What can hang from each mark:
fusuro: foras nesad
vema: foras pefa
pefa: foras nesad vema zuraf
nesad: fusuro vema
foras: fusuro pefa

Every row comes from one small tree of marks. The marks that hang from a mark follow it in brackets, in alphabetical order. Every link used is in the known rows. Which tree was each row made from?
(in the rows, 128 means zero)
Known rows:
nesad{fusuro}: [153 125 145 146 116 119 134 115 129 125 134 109 150 164  86 114 112  97
 106]
fusuro{foras{pefa{nesad}}}: [128 115 155 175 145 130 141 129 145  95 163 108 176 148  86 117 111 108
 123]
foras{fusuro}: [163 105 118 159 129  98 142 116 136 126 152  99 151 147  64 104 109 110
 117]
foras{fusuro{nesad{vema}} pefa}: [165 114 147 171 134 112 127 119 151 137 173 121 137 140 152 109 130 108
 111]
pefa{foras nesad{fusuro vema}}: [153 117 108 155 132 130 153 125 124 140 132 124 142 163  79 102 128 103
 114]
foras{pefa}: [136 115 168 178 136 113 130 114 154 107 149 107 155 150  89 118 114 105
 129]
pefa{foras{fusuro} nesad{vema} zuraf}: [173 107  92 161 152 101 155 131 126 146 141 124 152 150  59  98 120 111
 116]
nesad{fusuro vema{pefa}}: [168 118 132 151 133 127 151 118 120 121 143 129 140 151 172 116 123 114
 108]
fusuro{foras{pefa} nesad}: [146 120 170 175 118 130 126 116 156 108 164 115 148 152 118 125 111 105
 107]
vema{foras{pefa{nesad}}}: [116 111 176 168 170 131 141 116 135  99 150  88 153 153  99 119 116 113
 127]
nesad{fusuro{foras}}: [153 129 138 151 101 131 144 121 126 123 155 119 156 161 107 125 111 101
  96]
pefa{foras vema zuraf}: [168 107 103 180 149  94 148 113 151 138 116 113 126 168  47 108 116 107
 119]
vema{foras{fusuro} pefa{nesad zuraf}}: [161 100 141 143 187 119 159 118 113  97 150  87 161 148 105 112 102 125
 111]
vema{foras{fusuro{nesad} pefa}}: [143 109 178 163 149 122 133 105 146 118 177  87 129 149 119 124 115 107
 108]
fusuro{nesad{vema}}: [171 115 127 159 127 108 120 118 134 140 123 128 122 151 130 107 128 110
 106]
pefa{foras nesad zuraf}: [154 107 123 160 151 109 140 122 133 119 111 112 160 165   4 102 108 106
 123]
pefa{foras nesad vema}: [150  97  86 176 163 106 154 116 152 124 111  94 135 166  22  90 118 108
 131]
foras{fusuro{nesad{vema{pefa{zuraf}}}}}: [200 108 124 151 151 111 136 119 130 129 148 130 141 142 168 108 117 121
  98]
vema{pefa{nesad}}: [150  98 131 157 167 118 143 119 130  87 123  96 165 151  73  98 106 123
 128]

Write each row's tree:
[149 123 135 143 176 133 145 120 122 128 128  98 138 171 134 117 117 105
  99] : pefa{nesad{fusuro} vema{foras} zuraf}
[154 117 147 145 145 135 161 111 108 122 153 116 124 152 202 130 125 122
 102] : nesad{fusuro vema{foras pefa}}
[156 107 161 151 167 116 148 109 117 101 131 102 137 156 132 129 104 126
 110] : vema{foras pefa{zuraf}}
[163 130 118 150 149 134 147 133 130 124 139 116 164 166 130 111 114 101
  94] : pefa{nesad{fusuro{foras}} vema zuraf}
[153 120 148 186 160 106 133 121 161 119 141 116 146 155 125 117 117 107
 121] : foras{pefa{vema zuraf}}
[187 105 127 163 144 115 142 111 135 128 122 138 122 156 117 113 121 119
 107] : fusuro{nesad{vema{pefa{foras zuraf}}}}
[139 119 172 168 166 118 124 127 144 102 137 112 179 154  82 111 110 106
 125] : foras{pefa{nesad zuraf}}
[170  92 116 156 167 110 159 119 133 102 143 101 166 153  34  99 101 119
 122] : vema{pefa{foras{fusuro} nesad zuraf}}
[146 127 169 175 129 120 136 126 143 110 167 128 166 150 122 134 109 107
 110] : fusuro{foras{pefa{zuraf}}}
[185 100 103 166 145 100 167 118 128 132 158 131 139 145 105 112 117 122
 116] : nesad{vema{pefa{foras{fusuro} zuraf}}}
[173 112 156 151 166 124 139 111 116 124 132 125 117 152 195 127 121 127
  95] : fusuro{nesad{vema{foras pefa{zuraf}}}}
[130 125 172 156 146 138 129 122 143 102 154 103 172 157  97 112 115  98
 120] : foras{pefa{nesad{fusuro}}}
[132 109 135 186 177 118 137 123 164 106 137  97 156 154  96  99 122 108
 133] : foras{pefa{nesad vema}}
[165 103 146 147 165 109 159 110 117 105 159  96 143 149 125 124 102 127
 106] : vema{foras{fusuro} pefa{zuraf}}
[159 105 143 147 140 112 136 104 129 132 152  85 121 154 102 114 111 109
  99] : vema{foras{fusuro{nesad}}}
[148 111 125 162 191 114 147 120 127 122 115  94 135 164 109 109 118 114
 111] : pefa{nesad vema{foras} zuraf}
[158 111 129 177 182 109 140 129 158 116 159 100 168 148 104 100 115 107
 123] : foras{fusuro pefa{nesad vema zuraf}}
[148 104 156 145 188 125 150 117 112  89 126  96 156 157 111 117 106 124
 115] : vema{foras pefa{nesad zuraf}}
[179  90 116 157 137 110 150 102 148 112 149  97 132 155  47 102 104 113
 115] : vema{pefa{foras{fusuro{nesad}}}}
[164 125 119 148 140 126 148 130 118 144 123 137 150 164  92 109 125 101
 107] : pefa{foras nesad{fusuro vema} zuraf}
[144 116 173 164 156 111 146 114 134 120 181 101 148 148 124 132 110 109
 112] : vema{foras{fusuro pefa{zuraf}}}
[153 104 108 153 165 114 159 125 111 136 156  99 138 144 129 106 127 119
 112] : pefa{nesad{vema{foras{fusuro}}}}
[148  91 132 149 179 120 165 113 117  94 154  76 153 146  95 106 106 124
 119] : vema{foras{fusuro} pefa{nesad}}
[187 117 134 157 138 125 140 123 125 121 144 146 143 147 188 124 118 125
  91] : fusuro{foras nesad{vema{pefa{zuraf}}}}
[137 123 146 170 163 136 138 123 157 111 148  99 157 161 120 106 122  98
 122] : foras{pefa{nesad{fusuro} vema}}
